In the rows, zero is written as 128.
Known rows, with every step that occurs
vebudog-vodof-popu: [120 165 155 105 132 106 141 169 113 105 131 128  86 139 129 135 158 128
 129 124 128 127 144 117 116 107 127  85 136]
vodof-ketu-pumomub: [140 115 161 138 151 127 131 112 109 132 119 146 164 134 112 127 108 141
 135 127 125 142 111 106 124 121 125 133 154]
pumomub-vebudog-vodof-ketu: [118 144 127 134 130 134 124 146 117 111 136 170 139 114 121 130 113 154
  80 139 132 119 125 126  95 171 139 163 117]
milil-vodof-ketu: [119  97 130 142 151 123 132 147 110 116 130 150 111 136 120 120  92 134
 126 121 121 119 116 166 144 125 144 117 157]
gagel-vobe-ketu-vodof: [132 122 118 138 126 131 135 100 120 148 119 126 133 123 148 115 150 121
 124 131 127 108 135 154 158 156 112 128 137]
pumomub-ketu-vodof: [128 126  85 130 174 127 125 131 122 125 116 124  92 131 143 125  97 140
 124 134 124 117 133 132 148 148 126 103 146]
sege-vobe-ketu-vodof: [131 113  99 138 167 130 126  84 117 145 120 119 134 125 135 107 149 136
 129 132 131 103 135 191 152 133 114 131 127]
vebudog-vodof-ketu-pumomub-popu: [137 145 142 116 130 126 148 109  83 122 128 167 156 138 138 128 138 137
 107 135 118 122 113 148 119 192 137 116 151]
vodof-gagel-vobe: [130 111 120 121  99 132 138 147 118 111 119 107 119 124 127 131 130 138
 155 131 128 132 133  69 153  83 125 132 153]
vodof-popu-pumomub: [126 155 175 122 135 117 151 149 117 134 130 106  86 152 129 137 131 122
 152 125 125 153 138 119 127 120 118 135 125]
milil-suru-sege-vobe-ketu-vodof: [126 155  82 158 157 127  86  69 150 148 119 121 139 120 141 104 125 118
 135 125 131 112 138 169 156 133 118 150 105]
gagel-vodof-vebudog: [128  93 154 125 111 137 118 164  98 105 137 108 131 114 134 136  93 127
 119 136 126 134 120  76 125  68 164  86 111]
vobe-ketu-pumomub: [144 113 163 122 160 127 127  89 154 152 122 117 156 130 122 132 123 131
 135 129 132 135 117 121 133 134 110 119 145]
vebudog-vodof-popu-pumomub: [124 167 153 113 118 119 154 155 106 119 134 130  83 150 134 135 152 120
 124 132 122 132 134 136 101 129 132 120 118]
sege-suru-gagel-vodof: [118  83 128 122 101 127 109 161 149 118 138 103 116 106 121 132 114 114
 152 102 129 134 134  64 115   4 150 111 135]
gagel-vobe: [130 121 165 126 120 133 141 162 109 149 119 108 116 117 134 124 127 117
 150 126 134 129 141  84 153 108 120 155 143]
ketu-vodof-popu: [121 158 125 120 142  98 137 147 110 106 122 115  98 149 135 130 145 132
 142 119 123 136 146 132 148 110 129  90 137]
suru-milil-vodof: [112 126  97 125 146 124 130 173 140 129 125 121 109 147 131 118 108  95
 132 107 128 111 121 149 150  78 168  96 113]
suru-gagel-vodof-vebudog: [122  53 120 115 101 133 120 162 113 124 138 111 136 107 122 141 104 143
 133 119 127 137 116  63 128  20 158  68 105]
vebudog-vodof-gagel: [122 122  99  98 124 121 137 149 131  83 126 128 102 133 126 139 125 157
 120 137 126 114 122  74 117  69 150  84 148]
suru-sege: [117 148 142 113 162 121 130 144 164 156 116 104 104 134 131 130  88 127
 153 115 137 136 134  81 163  86 127  97 113]
popu-pumomub: [129 124 162 121 146 134 150 146 122 150 125 106 100 138 134 134  95 128
 138 133 128 139 123  91 125 104 137 158 125]
vobe-ketu: [128 118 172 119 171 125 129 118 156 146 126 109 107 123 130 132 115 138
 131 127 136 123 127 114 140 116 104 106 142]
sege-suru: [131 127 169 127 157 131 103 157 147 134 127  93 106 113 129 129  99 123
 139 119 136 141 144  55 127  60 123 142 145]
vobe-ketu-pumomub-vebudog-vodof-gagel: [138 127  79 116 106 130 112  80 169  96 134 149 184 121 114 142 141 157
  90 149 129 125 112 134  98 179 129 140 124]
vodof-popu: [121 153 178 115 147 104 137 165 125 120 127 102  88 139 124 137 138 130
 157 117 131 148 146 102 142  94 112  99 141]
sege-vobe-ketu: [132 110 150 131 171 136 126 101 133 161 125 107 123 116 123 114 141 134
 142 130 139 115 136 160 146 119  95 139 132]
gagel-vobe-ketu-pumomub-vebudog-vodof: [143 133 119 136  84 146 119 100 136 151 131 154 193 106 127 125 162 117
  91 144 134 118 129 163 108 229 117 199 110]
vobe-ketu-vodof-popu-pumomub-vebudog: [124 168 111 144 122 118 128  91 140 130 138 130 129 145 138 133 149 132
 105 137 125 141 136 201 117 225 113 170  90]

Rows
[122 137  77 115  94 139 137 137 134  95 138 139 126 132 127 145 113 156
  93 152 126 129 118 105  90 151 159 177 104] => popu-pumomub-vebudog-vodof-gagel
[137 118  41 147 101 149 141 101 102 116 116 131 107 140 148 122 122 135
 134 148 112 125 124 148 142 173 129 150 140] => popu-pumomub-ketu-vodof-gagel-vobe
[129 167 127 123 138 131 143 142 114 121 132 139  62 145 137 134 142 120
 121 139 120 130 136 166 101 183 112 110 125] => vebudog-vodof-popu-pumomub-ketu
[136 167 135 124 113 115 114 101 152 118 139 149 166 129 117 137 173 129
  98 136 131 136 134 178  97 219 110 145 110] => vobe-ketu-pumomub-vebudog-vodof-popu
[111 157 109 126 135 107 131 176 136 111 130 120  95 159 126 121 144  89
 147  98 125 125 134 179 150  93 150  75 114] => suru-milil-vodof-popu
[141 129 118 136 162 136 116  56 161 184 115 118 174 129 118 110 138 117
 157 123 138 131 127 180 160 138  99 130 106] => suru-sege-vobe-ketu-pumomub
[134 108 129 126 110 135 131 101 146 121 123 112 125 121 130 129 146 140
 144 135 129 124 126 108 153 119  97 116 153] => vodof-gagel-vobe-ketu
[123 150 145 137 108 129 145 145 112 106 137 119  72 147 136 134 124  99
 147 132 115 141 130 173 110 172 128 109 131] => gagel-vodof-popu-pumomub-ketu
[125 134 127 132 173 135 118  84 165 180 119 109 124 123 126 110 129 125
 153 121 142 118 138 170 168 121  94 121 104] => suru-sege-vobe-ketu
[116 173 134 113 113 111 126 173 128 104 139 135 114 126 123 140 150 135
 105 132 134 133 150 129 105 165 128 141 108] => pumomub-vebudog-vodof-popu
[150 112 162 136 118 139 130  92 134 166 119 121 170 120 128 122 150 112
 142 131 131 131 126 133 144 160 100 155 143] => gagel-vobe-ketu-pumomub
[147 132 104 109  77 132 145  72 113 115 127 142 166 132 146 130 183 128
 121 143 118 114 118 163 143 205 115 116 155] => vebudog-vodof-gagel-vobe-ketu-pumomub-popu
[110  78 129 129 108 123 142 140 113 113 134 146 125 121 114 130 114 139
 145 109 123 125 110 105 121  50 148  81 144] => suru-gagel-vodof-ketu
[114  92 134 128  93 118 113 167 133 103 138 110 118 109 124 138 104 122
 153 111 125 129 123  49 112  27 161 125 141] => milil-suru-gagel-vodof
[121 131 147 125 149 129 138 143 102 112 127 164 110 126 126 125 121 146
 103 132 127 109 119 113 106 118 134 103 146] => vebudog-vodof-ketu
[111 125 102 147 150 130 127 149 124 121 126 156 121 148 123 111 107 106
 120 106 123 110 110 174 139 101 159  92 122] => suru-milil-vodof-ketu
[131 112 155 143 105 129 136 117  99 101 128 151 168 135 115 126 113 116
 133 127 118 132 104 127 111 120 159 113 152] => gagel-vodof-ketu-pumomub
[123 130  74 160 119 136 110 126 133 124 131 171 200 140 109 116 109 105
 101 116 125 129 105 196 122 175 168 166  97] => suru-milil-vodof-ketu-pumomub-vebudog
[137 127 140 129 136 131 135 114 101 117 124 172 160 133 118 124 128 139
 108 133 122 122 109 122 100 134 142 117 148] => vebudog-vodof-ketu-pumomub
[133 118 173 132 130 136 135 119 135 160 123 113 121 115 136 122 142 118
 138 128 135 120 135 124 151 143  94 138 142] => gagel-vobe-ketu
[135 137 113 116 116 131 123 142 130 127 131 144 176 119 119 137 124 134
  95 141 133 131 127 112  99 168 154 181 109] => ketu-pumomub-vebudog-vodof
[133 123 137 131 165 145 139 134 129 152 123 114  80 135 137 133  84 132
 135 139 126 136 124 122 125 157 116 147 133] => popu-pumomub-ketu
[127  96 141 136  96 129 111 162 125 147 126 110 128  98 126 129 126 126
 160 113 133 135 140  39 139  55 120 176 142] => milil-suru-gagel-vobe
[115 118 164 139 118 128 141 144  99  95 132 143 118 129 124 126 103 124
 132 125 121 121 113 122 116 103 152 101 150] => gagel-vodof-ketu
[131  87 136 129 105 138 109 155 141 163 126 102 125  96 124 124 135 119
 158 104 137 140 151  50 141  29 107 158 138] => sege-suru-gagel-vobe
[127 112  77 119 147 115 126  84 151  95 122 121 121 140 135 132 127 160
 122 135 122 116 117 126 147 108 127  71 149] => vobe-ketu-vodof-gagel
[116 128 121 138  57 126 109 152 147 116 154 112 129 118 117 141 137 106
 141 111 126 164 144 123  88  97 140 180  90] => sege-suru-gagel-vodof-popu-pumomub-vebudog
[132 170 128 118 102 112 122 145 126 109 135 142 161 132 116 140 157 128
 110 133 130 146 140 138  99 182 135 157 109] => ketu-pumomub-vebudog-vodof-popu
[135 151  76 135 129 143 104  65 166 169 127 150 200 115 117 113 151 123
 105 136 141 118 131 207 125 209 118 174  71] => suru-sege-vobe-ketu-pumomub-vebudog-vodof
[131 154 149 132 154 128 139 136 122 136 128 113  65 147 133 136 121 122
 148 132 123 150 137 151 125 170  96 127 132] => vodof-popu-pumomub-ketu
[138 137 120 121 125 133 114  99 157 136 134 150 181 116 122 135 137 135
  84 144 135 122 122 150  97 204 127 164 110] => vobe-ketu-pumomub-vebudog-vodof
[143  99 114 147 120 146 109  99 100 148 126 127 155 110 150 117 139 137
 103 141 127 120 130 132 153 145 114 114 106] => gagel-vobe-ketu-vodof-vebudog
